Each row was made from one walk, in order. Every step used is in the known rows, and no mark comes twice. Write each row's walk.
Known rows
u > z > x > e > n > r > s: -2.271 -2.157  0.492 -4.584 -4.772  0.655 -1.499 -4.763  1.620 -4.728  4.484 -0.684  7.573  1.189 -5.574 -0.952  0.807 -0.766  2.345  1.517  1.343  0.438 -0.297 -1.148 -2.973 -0.763 -2.878 -0.559  4.672 -1.699  2.026 -4.027  5.040
u > z > s > e > f: -4.043  1.074 -1.164 -4.095 -4.353 -0.973  1.997 -3.595  1.770 -3.125  5.318 -0.715  6.378  1.509 -3.246  0.683  4.193 -2.732 -0.603  1.045  0.306 -1.918  1.070 -0.608 -0.880 -0.928  1.518 -0.917  5.381 -0.305  1.334 -2.545  1.555
z > x > e > n > r: -0.844 -1.358 -0.101 -0.376 -2.214 -1.335 -2.348 -2.706  2.686 -3.206  2.422 -1.592  4.377  3.030 -6.564  1.523  1.918  0.295  1.974 -1.543  2.293  2.007 -0.533 -0.441 -3.049 -2.601 -2.039 -1.440  4.927 -1.357  2.099 -1.862  4.836
u > z > x: -5.174 -0.996  0.990 -4.292 -4.506 -0.509 -1.798 -5.324  0.665 -4.447  5.036 -1.348  5.567  1.759 -6.291 -0.695  3.437 -1.808  2.656  0.712  0.113  0.047 -1.110 -2.382 -1.095 -1.681 -0.936 -3.072  5.032 -1.722  2.471 -2.202  2.422
s > e > n > r > u: -1.764 -0.660 -1.102 -1.428 -3.906  1.831  0.131 -2.329  1.706 -2.358  3.162 -2.557  6.963  4.539 -3.722  1.417 -1.655 -1.516 -1.974 -3.374  3.055 -1.516  0.496  2.556  0.845 -0.270  1.690  1.450  3.554 -0.734  2.078 -0.130  4.407
n > e > f > r > u > z > s: -0.836  0.059 -2.457 -4.504 -0.503 -0.498  2.048 -5.795  3.375 -1.220  2.585  0.282  5.086 -0.458 -0.810 -0.891 -0.056 -2.615 -3.872 -2.504  1.158 -2.388 -1.159  3.572 -0.584 -3.068  0.768 -0.156  1.290  1.184  3.338 -1.409  2.632
r > s > e: -2.912 -0.332  0.410 -0.828 -3.959  0.559  0.429 -3.671 -2.564 -4.057  3.906 -4.085  4.364  1.389 -1.882  1.261 -0.463 -0.929 -1.249 -1.619  1.642 -0.760 -0.158  3.897  2.419 -1.138 -0.642 -1.477  5.052 -0.860  2.657 -2.039  0.265
f > r > u > z > s > e: -3.687  0.999 -1.529 -6.373 -4.384  2.164  3.361 -3.911 -0.338 -4.256  4.219 -3.050  5.899  0.761 -3.089 -3.290  1.361 -2.786 -2.882 -2.221  1.491 -4.141 -0.118  2.695  0.590 -0.358  0.291  0.609  2.868 -0.174 -0.602 -1.476  2.563
u > z: -4.480 -0.387  0.540 -3.858 -4.141  0.199  0.043 -5.419 -0.307 -3.499  4.444 -1.631  5.543  1.719 -4.045 -0.230  1.581 -2.813  0.441  0.421 -0.392 -0.770 -0.343 -0.784  0.245 -2.237 -0.334 -2.019  5.179 -1.832  2.465 -2.072  1.239
f > r > u > z > s > e > n: -2.760  0.601 -1.774 -6.347 -4.994  3.283  3.296 -2.879  0.820 -3.948  3.967 -2.717  7.079  0.554 -3.407 -3.626  0.704 -3.127 -2.257 -1.886  2.636 -3.917  0.031  2.542 -0.643 -0.894  0.170  2.023  3.046 -0.421 -0.785 -1.035  4.105
s > r > n > e > f: -1.668 -1.978  0.411 -0.405 -0.316 -1.142 -1.763 -3.255  0.726 -2.014  1.206  0.961  4.691  1.554 -0.623  2.208 -2.632 -2.857 -3.655 -3.334  1.591 -2.908 -1.140  1.822  1.499 -2.404  2.699 -1.755  3.917  1.225  5.792  0.006  0.040
f > e > n: -0.851 -0.372  0.676 -0.982 -2.798  1.165  0.094 -1.109  1.805 -1.396  2.591 -3.462  2.038  1.571 -2.616  0.489  0.440 -3.247  1.018  0.336  3.273  1.122 -0.335  2.323 -1.272 -3.062  0.638  1.040  6.157 -0.398  0.878  1.907  2.345
s > e: -3.297  0.206  0.040  0.224 -3.386 -0.615  0.280 -2.345 -1.074 -2.743  4.032 -4.042  3.173  4.282 -3.466  2.854  1.451 -1.267 -0.746 -3.381  1.671 -0.742  0.264  1.723  2.214 -1.335  2.453 -3.163  4.904 -1.206  2.605 -0.730  0.195
x > z: -4.208  0.517  0.126 -0.837 -0.767 -2.349 -2.721 -5.649  1.350 -3.767 -0.657 -2.001  1.634  2.789 -6.237  0.221  2.101  0.992 -0.429 -1.485 -0.411  0.849  0.414  0.743  2.750 -3.807 -0.322 -2.406  4.112 -2.044  2.747  0.802  0.127
z > x > e > n: -1.061 -0.972  0.262  0.526 -2.740 -1.128 -1.866 -1.533  2.433 -3.448  3.126 -2.557  3.741  2.364 -6.371  1.302  2.971  0.263  2.791 -1.283  2.744  2.153 -0.391 -0.706 -3.172 -3.230 -2.162 -2.825  5.333 -1.921  1.983 -1.943  3.506
r > f > e > n: -0.067 -0.506 -0.062 -0.392 -1.590  0.813  1.071 -0.701 -0.158 -1.517  3.290 -2.859  0.848 -0.680 -3.662 -0.897 -1.360 -3.893  1.541 -1.246  2.387  1.014 -1.482  4.150  0.812 -2.443  0.154  1.477  6.311  0.927 -0.219  1.050  0.320
e > f > r > u > z: -1.227  1.575 -4.265 -4.621 -2.938  1.932  0.878 -6.420  1.640 -3.109  3.041 -1.336  4.095 -2.805 -1.734 -4.655 -1.543 -3.400 -3.135 -3.109  2.895 -3.017 -0.251  3.841 -1.409 -1.582  0.407  1.923  3.170  0.241  0.392 -1.986  2.107
z > s > r > u: -4.119 -0.069 -0.421 -1.810 -1.727 -2.591  1.025 -1.311  1.320 -4.716  2.001 -0.908  5.943  1.537 -1.788  0.230  4.235 -2.105 -4.328 -1.012 -1.697 -3.122  0.250  0.557  1.075 -1.938 -0.141  0.721  4.715  0.520  1.148 -0.555  0.936
x > z > u: -4.886  0.526 -0.806 -1.865 -1.579 -2.728 -2.000 -7.006  2.590 -4.333 -2.236 -1.099  2.551  3.392 -5.786 -0.944  3.200  1.065 -0.537  0.765 -2.556  1.067  1.246  0.829  3.102 -4.579  0.852 -1.096  4.712 -2.120  1.159 -0.233  1.783
s > r > f > e: -1.472 -1.904 -0.171 -0.086 -0.939 -1.607 -0.541 -0.247 -1.513 -3.508  2.079 -1.428  0.811 -0.465 -1.875 -1.176 -0.767 -3.531 -1.303 -3.392  0.045 -1.349 -0.994  3.006  2.650 -0.063  2.122  0.011  5.715  1.564  0.145 -0.076 -2.189
r > s > e > n: -1.793 -0.551  0.082 -0.750 -4.704  1.901  0.458 -2.431 -1.075 -3.579  3.675 -3.454  5.797  0.998 -2.454  0.820 -1.186 -1.279 -0.696 -1.212  2.962 -0.453 -0.004  3.663  0.917 -1.625 -0.699  0.067  5.234 -1.011  2.372 -1.369  2.001
e > n > r > u > z: -2.031 -1.078 -1.062 -4.237 -3.835  2.490 -0.572 -4.823  2.929 -2.742  2.414 -0.531  8.805  2.459 -4.042 -1.015 -2.286 -2.575 -1.714 -0.689  1.489 -1.346 -0.584  1.150 -1.019 -1.684 -1.231  3.650  3.713 -0.868  2.135 -0.557  6.172
x > e: -1.079 -0.061  0.201  1.255 -1.334 -1.672  0.575 -2.781 -0.036 -2.756  3.038 -3.551  2.209  2.872 -3.036  2.728  1.289 -0.497 -0.369 -2.027  0.854  0.948  0.624  1.278 -0.349 -3.312 -1.621 -3.447  5.076 -1.942  2.208 -2.749  0.289
x > e > f > r:  1.365  1.480 -3.217  0.068 -1.006 -0.757  0.963 -3.806  1.200 -2.142  2.099 -2.498  0.880 -0.753 -1.937 -0.491 -0.332 -1.400 -1.686 -3.643  3.122 -0.176  0.765  3.536 -2.404 -2.925 -0.397 -1.086  4.373 -0.532  0.733 -3.295  0.760

Write each row's walk
-3.055 -1.056 -1.195 -3.924 -4.239  0.974 -0.098 -5.028  2.817 -5.174  5.672 -2.530  6.627  0.278 -3.239 -2.485  0.690 -1.306 -0.244 -0.527  1.711 -1.430  0.470  0.274 -1.963 -0.414 -1.788 -1.089  2.772 -1.709  1.720 -3.588  2.742 -> r > u > z > x > e > f
-2.395 -1.559 -1.029 -4.581 -3.951  2.035 -1.615 -4.723  3.448 -3.414  2.787 -0.243  8.918  2.286 -5.459 -1.302 -1.028 -1.881 -0.337 -0.335  1.848 -0.775 -0.840  0.258 -1.832 -1.355 -1.513  2.931  3.609 -0.830  2.047 -0.448  6.970 -> e > n > r > u > z > x
-1.427 -0.381  0.749 -0.824  0.019  0.001 -0.553 -5.705  0.907  0.000  2.442 -0.192  4.289  2.048 -1.653  3.975 -3.015 -2.628 -2.113 -1.469  2.873 -1.221 -1.583  2.875  0.618 -4.724  1.269 -2.400  3.701  0.974  7.063  0.402  0.951 -> r > n > e > f
-0.161  2.517 -4.182 -1.971 -1.352  0.027 -0.010 -5.641  0.767 -1.742  1.445 -1.237  1.146 -2.139 -2.188 -2.502 -0.513 -2.914 -2.558 -4.176  2.942 -1.343 -0.778  4.071 -1.368 -3.350  1.031  0.733  4.585  0.594  0.944 -1.033  0.958 -> e > f > r
-1.627  0.387 -1.584 -0.455 -3.643  0.444  0.118 -4.219 -1.061 -3.530  3.821 -3.029  3.948 -0.566 -0.921  0.442 -1.239 -1.203 -1.966 -1.854  2.709 -0.925  0.234  4.682  1.020 -0.951  0.063 -0.419  4.975 -0.221  2.655 -2.502  0.030 -> r > s > e > f
 0.678 -0.774 -0.789  0.371 -1.557 -0.196 -0.132 -2.591  2.213 -1.901  1.700 -1.651  4.658  3.323 -3.897  2.326 -0.950 -0.806 -0.675 -1.814  1.988  1.058  0.549  1.434 -1.921 -3.047 -1.713  0.344  4.946 -1.414  2.099 -2.030  4.044 -> x > e > n > r
-3.661  1.095 -1.546 -6.707 -3.441  1.870  2.858 -4.934 -0.136 -4.316  3.473 -2.486  5.644 -0.155 -3.137 -3.876  1.447 -3.131 -2.880 -1.496  0.615 -3.716 -0.736  2.510 -0.038 -1.860 -1.091  1.410  3.031 -0.216 -0.370 -1.371  2.769 -> f > r > u > z > s
-2.903 -1.164  0.250 -4.373 -3.816 -0.581  1.781 -0.565  1.482 -3.646  3.979  0.398  5.975 -0.268 -3.276 -1.641  3.014 -4.280  0.189  1.869 -0.536 -1.846  0.010 -0.442 -0.834 -0.670  0.827  1.714  6.338  0.865 -0.588 -1.001  1.653 -> u > z > s > r > f > e > n
-0.404 -1.169  0.268 -2.563 -2.536  1.517 -0.560 -2.854  1.232 -1.636  1.807 -2.208  3.558  1.017 -2.000  0.129 -1.695 -2.913 -0.237  0.918  2.885  0.713 -0.601  3.714 -1.170 -1.912 -0.434  3.575  5.707  0.558  1.068  1.211  3.832 -> f > e > n > r > s
-0.874  1.874 -3.510 -1.033 -3.020  0.350  0.798 -3.486  0.056 -1.940  3.138 -2.643  1.886  0.764 -2.422 -0.351 -0.355 -2.146 -2.120 -5.249  3.949 -1.824  0.298  3.989  0.212 -0.798  3.564 -0.847  4.341  0.261  1.031 -1.288  0.640 -> s > e > f > r
-1.955  1.008 -1.240 -3.519 -2.601  1.448  0.787 -5.394 -3.068 -3.765  1.668 -3.124  2.531 -1.561 -2.546 -2.595 -0.978 -2.130 -2.255 -2.680  1.615 -1.565 -1.810  5.011  0.883 -2.963 -1.750  0.625  4.501 -0.059  0.822 -1.316  1.233 -> f > r > s
 0.339 -0.168 -2.555 -2.135  0.486 -0.090  0.885 -5.949  2.378 -0.772  1.447 -0.740  3.058 -0.181 -0.591 -0.482 -2.278 -2.013 -4.351 -4.919  2.272 -1.744 -1.615  5.012  0.355 -3.364  0.967 -0.594  1.086  0.830  4.145 -0.623  1.953 -> n > e > f > r > u
 1.059  1.197 -3.391 -0.800 -1.411  0.319  1.616 -3.834  1.640 -2.933  2.727 -2.994  2.027 -0.929 -1.309 -1.587 -1.186 -1.303 -2.729 -3.786  3.360 -1.174  0.857  4.113 -2.047 -2.314 -0.954 -0.323  3.360 -0.648  0.455 -3.290  1.100 -> x > e > f > r > u
-1.455 -0.388 -1.003 -0.652 -3.556  0.807 -0.401 -2.377  1.143 -1.721  2.532 -1.992  5.686  4.713 -4.504  2.540 -0.685 -1.639 -1.062 -3.120  2.975 -0.582  0.169  1.978  0.454 -0.865  2.171  0.624  4.760 -0.647  2.325 -0.092  4.133 -> s > e > n > r
-0.917  0.576 -1.526 -3.211 -4.016  2.996  1.518 -3.175 -2.173 -3.339  2.264 -3.371  3.862 -0.607 -2.894 -2.323 -1.626 -1.929 -1.526 -3.231  3.776 -1.914 -0.973  5.212  0.426 -1.860 -0.241  1.163  4.491 -0.168  0.386 -1.041  2.626 -> f > r > s > e > n
-3.804 -1.424  1.068 -3.301 -4.222 -0.815 -0.958 -4.258  1.025 -4.552  5.436 -2.111  5.185  2.169 -5.890  0.074  3.357 -1.049  2.907  0.627  0.618  0.561 -0.016 -2.273 -2.139 -1.395 -1.582 -3.911  4.860 -2.210  1.949 -3.636  2.358 -> u > z > x > e
-3.791  1.443 -0.859 -5.739 -4.593  0.837  2.496 -3.921  0.574 -2.788  5.115 -0.422  6.522  0.979 -3.442 -0.280  2.360 -3.568 -0.953  0.861  1.952 -3.494  0.611  0.428 -1.135 -1.030  1.928 -0.078  5.285  0.567  1.067 -1.844  2.053 -> u > z > s > e > f > r > n
-0.518 -2.081 -0.390 -0.009 -1.598 -0.498 -0.466  0.636 -0.365 -3.086  1.729 -1.034  1.939 -0.749 -2.275 -1.648 -1.421 -3.693 -0.765 -3.052  1.150 -1.029 -0.788  2.937  1.446 -0.596  1.947  1.327  6.077  1.491 -0.002  0.422 -0.489 -> s > r > f > e > n
-1.157  1.700 -2.411 -1.594 -3.061  1.520  0.721 -3.808 -0.487 -1.786  3.434 -2.332  2.732  1.070 -2.407  0.462 -1.757 -2.526 -1.921 -4.272  5.137 -2.805  0.160  3.972  0.289 -0.871  3.733 -1.057  4.533  0.613  2.000 -0.710  0.670 -> s > e > f > r > n
-3.540 -1.303  1.329 -0.758 -2.031 -0.479 -1.957 -2.480 -1.481 -3.739  1.549 -0.671  4.604  2.323 -2.333  1.520 -1.315 -2.992 -2.432 -2.300  0.972 -3.075 -0.672  0.600  1.811 -2.092  1.576 -1.463  5.647  0.312  3.866  0.034 -0.378 -> s > r > n
-3.165 -0.132 -0.320 -1.502  0.975 -3.971 -2.149 -4.206  3.805 -2.956 -1.595  1.738  3.492  1.766 -4.183  1.486  2.479  0.179 -3.179 -0.533 -0.345 -1.582  0.669  0.660  1.820 -3.478  1.483 -1.247  3.679  0.672  4.024  1.091  0.363 -> x > z > s > r > n > e > f
-1.581  1.186 -2.391  0.465 -2.926 -0.631 -0.072 -3.318  0.846 -1.957  3.773 -2.680  2.643  1.944 -2.162  1.792  0.511 -1.887 -1.571 -3.864  3.091 -0.883  0.823  2.695  0.662 -1.072  3.315 -1.827  4.733 -0.360  2.424 -1.472  0.115 -> s > e > f
-2.367  2.427 -3.035 -2.531 -2.569 -0.910  2.788 -2.382  1.739 -2.846  3.413 -2.025  4.316  0.685 -2.041 -0.076  3.461 -2.204 -3.668 -2.323  1.971 -2.750  0.888  3.026 -0.311 -1.441  1.807  0.830  4.261  0.971  0.166 -1.005  1.596 -> z > s > e > f > r > u
-1.749  0.106  0.680 -3.518 -0.578  1.556  0.885 -5.226 -1.867 -0.971  1.392 -1.692  3.089  1.706 -3.152  1.007 -2.458 -2.865 -2.444 -3.214  2.684 -2.397 -2.621  3.894  1.301 -4.284  0.609 -1.718  3.152  0.793  4.150  0.702  1.721 -> f > r > n > e
-2.698 -2.564  1.939 -0.691 -0.532 -0.947 -1.721 -2.685 -0.479 -2.424  1.203  0.226  4.938  3.215 -1.501  3.006 -2.085 -2.612 -3.246 -3.073  0.768 -2.863 -1.284  1.253  2.510 -2.515  1.952 -2.623  3.879  0.794  5.864  0.368 -0.107 -> s > r > n > e
-0.612  2.490 -2.829 -2.510 -1.533  1.374 -0.078 -5.825  0.010 -1.601  1.766 -0.804  2.114 -1.729 -2.308 -1.480 -2.264 -3.560 -2.510 -3.077  4.139 -2.291 -1.096  4.098 -1.247 -3.579  1.372  0.808  4.896  1.158  2.092 -0.409  1.118 -> e > f > r > n
-3.222 -1.679 -0.573 -4.766 -2.910  0.297 -1.084 -6.489  1.726 -4.579  3.730 -1.243  7.272  3.325 -4.314 -0.495 -0.689 -0.924 -1.480 -0.876 -0.092 -1.388 -0.235  0.517 -0.459  0.323 -1.951  0.643  2.495 -0.922  2.180 -2.838  4.663 -> n > r > u > z > x > e
-4.896 -0.559  0.405 -4.397 -3.618 -1.878  0.823 -2.955  0.916 -4.376  3.594  0.345  6.793  1.402 -3.198 -0.227  4.658 -3.137 -1.427  1.223 -2.181 -2.470  0.305 -1.974 -0.049 -1.335  0.340 -0.725  5.764 -0.268  1.299 -2.111  1.188 -> u > z > s > r
-2.622 -0.722 -0.656 -2.364 -2.397 -0.104 -1.013 -5.932 -1.684 -3.310  2.180 -1.703  5.330  2.811 -2.580  1.824 -2.086 -0.915 -2.804 -1.875  0.444 -1.078 -0.689  3.847  2.174 -0.110 -0.386  1.179  4.209  0.299  3.027 -1.749  2.684 -> n > r > s > e
-5.274 -0.005 -0.022 -5.156 -3.937  0.638  2.206 -4.556  1.429 -4.784  5.193 -2.307  7.883  1.520 -2.795 -1.237  2.725 -2.596 -2.269  1.146 -0.998 -2.785  0.185  0.146  0.381 -1.691 -1.785  0.285  3.515 -1.011  1.353 -1.817  2.312 -> r > u > z > s
-1.298 -0.761 -0.696 -1.941  0.074 -0.971 -0.546 -4.689 -1.076 -1.550  1.888 -1.287  1.445  1.417 -3.602  0.493 -2.292 -2.935 -0.958 -1.933 -0.100  0.087 -1.840  4.183  2.123 -0.651  0.300  2.114  4.929  1.856  0.888  0.104  1.321 -> n > r > f > e
-2.641 -0.876 -0.417 -3.109 -3.976 -0.827 -1.179 -4.765  2.277 -3.990  5.287 -1.163  4.637  0.555 -5.032 -0.808  2.642 -1.115  2.379  0.189  1.478  0.481  0.328 -1.752 -3.182 -1.291 -1.088 -3.097  4.851 -1.685  1.841 -4.130  2.304 -> u > z > x > e > f
-1.112 -1.622 -0.421 -1.148 -2.520 -0.339 -1.983 -2.818  3.244 -4.045  2.954 -2.129  5.501  2.886 -5.925  0.496  1.080  0.419  1.048 -1.730  2.550  0.914 -0.400  0.226 -2.850 -1.794 -2.601 -0.644  3.792 -1.408  2.006 -1.817  5.267 -> z > x > e > n > r > u
-0.821 -0.679 -0.851 -2.065 -2.643  1.184 -1.436 -4.674  1.065 -2.384  0.920 -0.513  6.834  1.210 -3.667  0.353 -2.357 -1.938 -1.462 -0.551  1.640  0.184 -1.024  2.872 -0.744 -2.919 -2.095  3.603  5.061 -0.377  2.744 -0.385  5.301 -> e > n > r > s
